Each row was made from one small tree. The marks that hang from a mark follow it in brackets, in the order of their numbers. Every link used is in the known rows. Write each row's tree.
Known rows
j_311(j_712(j_169 j_172)): [ 0.42  0.03 -2.47  0.50  5.47  0.94 -1.36 -0.90 -1.58 -0.61  3.11 -0.54
  2.93  3.54 -2.63 -0.73 -0.60 -0.12]
j_169(j_712(j_82(j_630) j_172)): [ 1.33  1.32 -0.09 -0.26  2.22  0.42  0.69 -1.05  2.21  0.94  1.27 -1.76
 -2.17 -4.10 -0.81  1.90  1.83 -2.37]
j_808(j_630): [-0.98  0.06  0.47 -0.11 -3.18  2.57 -1.96 -0.28 -3.32  0.15  1.11 -2.18
 -0.53 -0.05  2.77 -4.74 -0.74 -0.53]
j_630(j_82 j_169(j_712(j_172))): [ 1.48  0.25  0.39 -0.46  1.48 -1.84  0.24  1.64  1.38 -0.43 -0.29  1.05
 -2.57  1.01  0.70  8.15 -0.69  1.01]
j_169(j_712): [-0.52  0.76  0.94 -1.44 -1.96 -0.33 -0.78 -0.80 -0.99  1.29  1.86 -0.64
  1.13 -2.15  1.30 -3.09 -0.45 -1.45]
j_630(j_82(j_712) j_169): [-0.54 -0.26  1.70 -0.80 -1.58 -2.43 -0.75  2.08  0.19 -0.23 -1.36  2.25
  0.91  2.15  0.87  4.52 -1.36  1.72]
j_630(j_82(j_712)): [-1.38  0.43  1.63 -1.32 -1.24 -2.20 -1.40  1.00 -0.42  0.55  1.05  1.82
  2.36  1.07  0.97  0.49 -1.58  0.26]
j_172(j_712(j_169)): [-0.39  0.30 -0.48 -0.76 -0.83 -1.00 -0.08 -1.12 -3.05 -0.25 -0.64 -2.95
  2.19 -1.26 -0.86 -8.41 -0.79 -0.97]
j_172(j_712(j_82(j_630) j_169)): [ 0.52  0.68 -0.48 -0.39  0.02  0.21  1.21 -1.80  0.08  0.04 -2.89 -4.13
  0.06 -3.63 -1.34 -7.31  1.28 -2.48]
j_172(j_712): [-0.47  0.69  1.01 -1.75 -1.41 -1.56 -0.90 -0.87 -2.48  1.10  0.69 -4.15
  0.65 -1.77  0.73 -5.96  0.04 -1.40]
j_169(j_630 j_712(j_172)): [-0.57  0.14  0.05  0.56  0.34 -1.11  1.01 -1.27  0.53  1.16  3.53  1.29
  0.43 -2.00 -0.28 -0.85  0.61 -0.28]
j_82(j_630 j_712(j_169 j_172)): [-0.88  1.11 -0.43  0.26  1.07 -1.58  0.19 -0.23  1.21 -0.61  2.41  1.70
  7.24  0.25 -3.73  0.16 -0.33  0.09]
j_82(j_712(j_169(j_630) j_172)): [-1.56 -0.46 -0.90  1.88  0.85 -1.10  1.12 -1.39 -0.93 -0.61  2.65  3.08
  5.20  0.15 -3.63 -4.21 -0.77  1.00]
j_808(j_630(j_82)): [-0.68 -0.25  1.14 -0.15 -2.70  1.77 -1.83  0.77 -2.13 -0.31 -0.85 -0.51
 -1.51  1.26  3.64 -1.12 -1.07  0.22]
j_169(j_630 j_712(j_82 j_172)): [ 0.64 -0.08 -0.49  1.28  2.29  0.43  1.50 -1.98  0.22  0.88  1.10  0.17
 -3.87 -3.79 -0.58 -2.21  1.29 -1.42]
j_82(j_630(j_169) j_712(j_172)): [-0.46  0.82  0.92 -0.77 -0.14 -1.99 -0.02  1.30  2.42  0.10  1.37  1.15
  3.21  0.54 -2.45  7.27  0.82  1.07]
j_630(j_82 j_169(j_712)): [ 0.64 -0.03  1.14 -1.54 -2.33 -1.32  0.08  1.57  1.00  0.26 -1.93  0.85
 -1.92  0.47  2.18  4.51 -0.72  0.84]
j_172(j_712(j_82)): [ 0.57  0.51  0.57 -0.97  1.09 -0.33 -0.28 -1.43 -3.11  0.92 -1.32 -5.20
 -3.94 -3.73  0.78 -7.29  0.59 -2.57]
j_311(j_712(j_82(j_630(j_169)) j_172)): [ 2.08  0.04 -1.16  0.01  5.27  1.91 -0.10  0.43  2.22  0.26  0.05 -1.73
 -3.00  1.55 -1.72  7.08  2.60 -0.45]
j_808(j_630(j_82(j_712))): [-1.55 -0.01  2.26  0.48 -2.64 -0.95 -1.58  0.57 -1.66 -0.21 -0.28  2.60
  2.67  0.90  2.71  0.41 -1.63  1.08]
j_311(j_712(j_169(j_630(j_82)) j_172)): [ 0.09 -1.25 -2.31  1.58  4.18  0.29  0.42 -0.40  1.09 -0.57  1.67  3.05
  1.40  4.76 -1.85  1.13 -0.26  1.41]
j_82(j_630 j_712(j_169)): [-1.78  0.90  0.35 -0.61 -2.48 -1.02  0.08 -0.41  1.08 -0.10  0.97  0.83
  7.74 -0.56 -2.08 -3.35 -0.31 -0.27]

Write each row's tree
[ 1.16 -0.23  0.46  1.45 -2.02  2.07  0.53 -0.70 -1.80 -0.20 -3.71 -0.93
 -4.87 -3.08  2.82  0.24  0.46 -0.42]	j_808(j_630(j_169(j_712(j_82))))
[ 0.83  0.09 -0.16 -1.34 -1.42  2.30  0.24  1.11  1.55  0.28 -2.52 -3.22
 -4.79 -1.76 -0.04  0.53  1.83 -0.89]	j_712(j_82(j_630(j_169)))
[-0.14 -0.31  0.50  0.60  0.38 -1.73  1.13 -0.14  1.99  0.84  2.13  2.91
 -0.50 -0.38  0.53  2.34 -0.18  0.44]	j_169(j_630(j_82) j_712(j_172))
[-0.47 -0.98 -1.80  1.01  1.05  0.68  0.74  0.24  0.42 -1.00  0.72  1.31
 -0.32  2.06 -1.61 -2.35 -0.81  1.15]	j_712(j_169(j_630(j_82)) j_172)
[-1.00  0.65  1.68 -1.29 -3.36 -1.83  0.00  1.25  2.26  0.54  0.07  0.63
  4.31 -0.02 -0.64  3.49  0.59  0.61]	j_82(j_630(j_169) j_712)
[-0.82 -0.92  0.00  0.33 -1.93 -2.03  1.59 -0.81 -0.23 -0.17 -1.92 -0.08
  1.17  0.02 -0.08 -7.00 -0.61  0.41]	j_172(j_712(j_169(j_630(j_82))))
[ 1.32 -0.09 -0.44 -0.90  1.87  1.80 -0.15  0.30  2.28  0.84 -1.29 -1.78
 -2.86  0.83 -0.05  3.97  2.47 -0.87]	j_311(j_712(j_82(j_630(j_169))))
[ 1.76  0.29 -1.03 -0.63  2.13  1.77  0.32  1.10  1.74 -0.13 -0.94 -2.97
 -5.23 -1.05 -1.48  4.16  1.92 -0.80]	j_712(j_82(j_630(j_169)) j_172)
[-0.88 -0.68 -2.26  1.11  1.14  1.30  0.81 -0.84 -0.75 -0.76  2.41 -0.37
  1.06  0.77 -2.58 -5.99 -0.32  0.47]	j_712(j_169(j_630) j_172)
[ 1.22  0.00  0.04 -0.67 -0.44  0.98  0.63 -0.17 -0.87  0.38 -2.30 -1.87
 -4.68 -3.21  0.84 -0.18  0.65 -1.18]	j_630(j_169(j_712(j_82)))
[ 0.05 -0.10  1.00  0.30 -4.18  0.72  0.15 -0.16 -1.41 -0.13 -1.33  0.12
 -0.03 -1.26  3.14  1.29 -0.33  0.71]	j_808(j_630(j_169(j_712)))
[ 1.44  0.67 -0.98 -0.03  5.64  1.98 -0.87 -0.73  1.81  0.98  2.38 -2.04
 -1.93  0.58 -1.34  3.55  2.39 -1.95]	j_311(j_712(j_82(j_630) j_172))
[-0.90 -0.40  1.12 -0.54 -3.23 -1.16  0.87 -0.34  1.70  1.21  0.56  2.49
 -0.08 -1.05  2.26 -1.36 -0.29  0.10]	j_169(j_630(j_82) j_712)
[ 0.40 -0.40  1.25  0.52 -4.06 -0.03  0.23  0.94  0.03 -0.49 -3.00  1.78
 -1.43  0.17  3.94  4.89 -0.94  1.44]	j_808(j_630(j_82 j_169(j_712)))
[ 1.30 -0.13  0.51  1.16 -0.41 -0.54  0.24  1.02  0.01 -0.93 -1.59  1.78
 -2.10  0.89  2.34  7.88 -0.61  1.69]	j_808(j_630(j_82 j_169(j_712(j_172))))
[ 1.53  0.25 -2.79  0.92  6.19  2.70 -0.04 -1.16  1.37 -0.37  1.22 -1.14
  0.51  1.13 -3.19  0.32  1.60 -1.41]	j_311(j_712(j_82(j_630) j_169 j_172))
[ 0.23  0.03  0.79 -0.08  1.59 -2.61 -0.65  2.11  0.29 -0.76  0.07  2.64
 -0.34  2.96 -0.90  8.16 -1.13  2.00]	j_630(j_82(j_712(j_172)) j_169)
[-0.77 -0.64  2.13  0.77 -3.32 -1.18 -0.73  1.45 -1.01 -0.85 -2.67  2.86
  0.98  1.82  2.47  4.86 -1.34  2.30]	j_808(j_630(j_82(j_712) j_169))
[ 0.07 -0.83  0.62  0.04 -3.36  1.34 -1.08  2.24 -1.15 -0.96 -2.69 -0.23
 -2.95  2.09  3.21  3.12 -0.95  1.76]	j_808(j_630(j_82 j_169))
[-1.27 -1.24 -1.60  0.79  0.73  1.61  0.21 -1.61 -0.48  0.27  1.97  0.92
  3.83  2.62 -1.18 -6.01  0.10  0.27]	j_311(j_712(j_169(j_630)))
[-1.33  0.03  0.21 -0.32 -0.64 -1.64 -0.83  0.72 -0.87 -0.84 -0.69  2.41
  4.40  1.51 -0.62 -2.47 -2.38  0.81]	j_630(j_82(j_712(j_169)))
[ 0.35 -0.89 -2.75  1.75  3.20  2.68  1.33 -1.28 -1.20 -0.89  0.12 -1.16
 -3.63 -1.19 -2.60 -6.96  0.51 -0.70]	j_712(j_82 j_169(j_630) j_172)
